Known rows, with every step that occurs:
badef-mukos: 8; -9; 3; -11; -12; 7; -5; -6; 7; 10; -7; -4; -2; 4; 19; -1; -13; 8; 13; -14; -2; 8; 25; -6
ranu-gido-badef-mukos-guzub: 19; -19; 11; -17; 1; 20; -28; -20; 11; 15; -46; -50; 13; 12; 46; -32; -28; 11; 8; -56; -22; -3; 17; -4
gido-badef-mukos-guzub: 4; -16; 1; -20; -9; 15; -16; -12; 27; 7; -33; -30; 1; 11; 40; -14; -28; -3; 10; -46; -26; 1; 40; -4
pigav-remef-ranu-gido-badef: 5; 1; -6; 27; 13; 33; -22; -4; -22; 12; -16; -44; -8; 22; 26; -56; -3; 20; -2; 3; -15; -17; -8; -6
badef-mukos-gido: 2; -9; 17; 3; 3; -7; -7; -1; -17; 30; -34; -14; 8; 15; 16; -2; -8; 23; 4; -12; -4; 11; 17; -9
ranu-gido: 12; -3; 11; 2; 11; 5; -13; -10; -14; 9; -15; -22; 13; 0; 7; -16; 3; 14; -2; -11; 4; -4; -19; 2
mukos-gido-badef-ranu: 3; 16; 5; 1; 40; -28; -11; 11; -26; 47; -46; -30; 6; 6; 23; -15; -1; 21; -14; 2; -17; -1; 7; -18
pigav-remef-ranu-gido-badef-mukos: 13; -13; -1; 16; 0; 40; -26; -8; -14; 23; -24; -52; -10; 26; 42; -55; -14; 29; 10; -10; -14; -11; 15; -13
mukos-guzub: -3; -13; -4; -12; -1; 10; -4; -8; 7; -8; -16; -11; 7; 8; 3; 10; -14; -20; 3; -27; -9; -10; -6; 10
remef-ranu-badef: 5; 6; 11; 10; -2; 29; -4; 5; 3; 13; 7; -27; -4; 21; 26; 0; -19; -11; 23; 2; 2; -8; -7; 1
ronav-gido-badef-ranu: -11; 21; 12; -11; 28; -27; -14; -10; -7; 30; -41; -25; 5; 4; 21; -33; 2; 17; -4; -2; -25; 4; 38; -23
pigav-remef-ranu-badef: -9; 1; -6; 22; 3; 33; -7; 7; -5; 7; 10; -23; -7; 25; 16; -16; -21; -10; 32; 19; 0; -16; -4; -4
ranu-remef: 1; 21; -28; 4; -2; 2; 10; 6; -13; -13; 13; 4; -7; -7; -3; 0; 1; -7; -9; 17; 5; -11; 11; 4
mukos-gido-badef-ranu-remef-todote: -14; 42; -34; 19; 44; -5; -1; 18; -44; 25; -38; -22; -9; -7; 17; -13; 1; 15; -16; 39; -10; -16; 27; -13
ranu-mukos-badef: 10; -14; 7; -7; 11; -2; -22; 19; 22; 22; -14; -17; -3; 0; 51; 6; -15; -1; 22; -6; 4; -1; -6; -4
remef-ranu-badef-mukos-guzub: 7; -14; 9; -10; -14; 45; -10; -8; 15; 12; -13; -47; 3; 33; 50; 10; -43; -21; 40; -40; -7; -8; 13; 5
mukos-gido-badef: -7; 6; 13; 15; 17; -16; -16; 8; -10; 23; -38; -23; 2; 10; 12; -23; -3; 20; -16; -6; -24; 5; 12; -9
pigav-remef: -11; -7; -16; 10; 3; 4; -3; 5; -7; -2; 3; 7; -2; 7; -12; -15; -1; -2; 11; 18; -2; -6; 2; -8
buna-ronav-gido-badef: -32; 7; 38; 9; -4; -15; -29; -16; 13; 8; -43; -26; 8; 20; 11; -45; -11; 31; -7; -14; -39; 13; 81; -15
mukos-gido-badef-ranu-remef: 3; 36; -21; 4; 37; -24; -2; 16; -37; 33; -32; -27; -1; 0; 18; -16; 3; 16; -23; 21; -11; -11; 16; -14
buna-ronav: -15; -3; 23; 5; -10; 1; -10; -4; 4; -1; -12; -11; 9; 18; -2; -6; -8; 13; 4; -5; -9; 5; 36; -1
ronav-buna: -19; -7; 14; 15; -10; -14; -13; -10; 6; -3; -11; -9; 5; 13; -3; 0; -12; 5; 3; -14; -7; 10; 28; -9
ronav-gido-badef: -20; 9; 15; 5; 6; -13; -18; -10; 7; 8; -34; -13; 2; 5; 13; -39; -2; 19; -8; -7; -30; 10; 44; -15
pigav-remef-ranu-mukos: -4; -15; -7; 18; 4; 44; -7; 10; -5; -5; 1; -21; -7; 29; 28; -11; -7; -10; 20; 6; 2; -10; -16; -9

Rows:
17; 2; 9; 4; 12; 5; -25; -9; -3; 14; -25; -35; 10; 1; 26; -39; -4; 22; -9; -17; -14; -5; 1; -3 | ranu-gido-badef
10; -10; -2; -30; 25; 12; -20; 4; 21; 16; -41; -45; 12; 11; 54; -7; -15; -22; 13; -38; -17; -10; 0; -9 | gido-badef-ranu-mukos-guzub
10; 36; -35; -8; 23; -11; 2; 11; -16; 12; -4; -18; -10; -9; 23; -18; 2; 0; -14; 20; -10; -16; 23; -10 | gido-badef-ranu-remef
14; -5; 2; -21; 23; 5; -5; 11; 2; 20; -16; -20; 11; 2; 33; 10; 0; -9; 18; -6; 13; -4; -15; -9 | badef-ranu-mukos
-9; -27; -12; 8; 0; 52; -12; 4; 1; -12; -15; -31; 1; 33; 31; -2; -19; -28; 21; -20; -6; -18; -20; 2 | pigav-remef-ranu-mukos-guzub
21; 5; 3; -15; 30; -4; -9; -4; -32; 29; -23; -32; 17; -1; 16; -10; 6; 13; 3; -4; 11; -11; -25; -6 | badef-ranu-gido
3; -1; 28; 12; 5; 21; -13; 6; -16; 43; -30; -44; 4; 35; 43; 1; -29; 13; 26; -10; 1; 6; 10; -9 | remef-ranu-badef-mukos-gido
-11; -2; -16; 25; 0; 30; 3; 4; -22; -3; 7; -11; -17; 20; -1; -14; -1; -1; 6; 23; -3; -13; -8; -3 | pigav-remef-ranu
25; -3; 14; 5; -1; 36; -23; -13; -9; 25; -28; -55; -6; 21; 53; -39; -14; 30; 0; -30; -13; -4; 13; -6 | remef-ranu-gido-badef-mukos
-9; -9; 13; 25; 6; 27; -15; 10; -22; 38; -26; -36; 2; 40; 32; -15; -27; 11; 38; 6; -6; -3; 14; -17 | pigav-remef-ranu-badef-mukos-gido
15; 0; 10; 13; 6; 30; -8; -10; -26; 11; -9; -38; 1; 17; 20; -16; 0; 14; -7; -8; 5; -13; -28; 6 | remef-ranu-gido
5; -6; 27; 0; 5; -5; -18; 5; -2; 40; -33; -26; 17; 16; 31; -1; -26; 13; 33; -13; -1; 11; 21; -11 | ranu-badef-mukos-gido
11; -8; 17; -12; -9; 10; -14; 2; 22; 24; -4; -18; 9; 8; 32; -3; -28; -2; 41; -13; 7; 8; 28; -8 | ranu-badef-mukos
-26; 20; 32; -6; 16; -24; -24; -10; -3; 32; -52; -36; 11; 20; 19; -40; -6; 31; -2; -4; -34; 9; 74; -24 | buna-ronav-gido-badef-ranu
-1; -8; 19; 11; 21; 0; -27; 12; 9; 23; -46; -33; 13; 14; 40; -23; -7; 14; -2; -22; -17; 9; 4; -11 | ranu-mukos-gido-badef
27; 8; -1; -14; 41; -21; -19; 9; -28; 56; -30; -36; 6; -5; 43; -4; -3; 21; 9; 3; 8; -12; -27; -5 | mukos-badef-ranu-gido
2; -19; 4; -2; -2; 49; -6; -2; 10; -11; -19; -40; 4; 29; 39; 13; -20; -29; 13; -40; -4; -12; -21; 11 | remef-ranu-mukos-guzub
6; -4; 12; -5; 38; -9; -8; 15; -19; 40; -44; -29; 19; 13; 31; 8; 0; 4; 11; -5; 11; 0; -19; -15 | badef-ranu-mukos-gido
-2; -15; -8; 17; 9; 28; -22; 24; -1; 20; -6; -26; -19; 22; 53; -7; -16; -5; 26; 12; -1; -13; -15; -7 | pigav-remef-ranu-mukos-badef
-9; 38; -16; -7; 26; -23; -5; -1; -22; 15; -28; -21; -2; -5; 20; -30; 4; 11; -15; 18; -21; -7; 51; -20 | ronav-gido-badef-ranu-remef
15; 2; 0; -18; 25; 4; -18; 13; 14; 26; -25; -33; 6; 3; 51; -16; -5; -1; 10; -12; -6; -2; 4; -15 | gido-badef-ranu-mukos
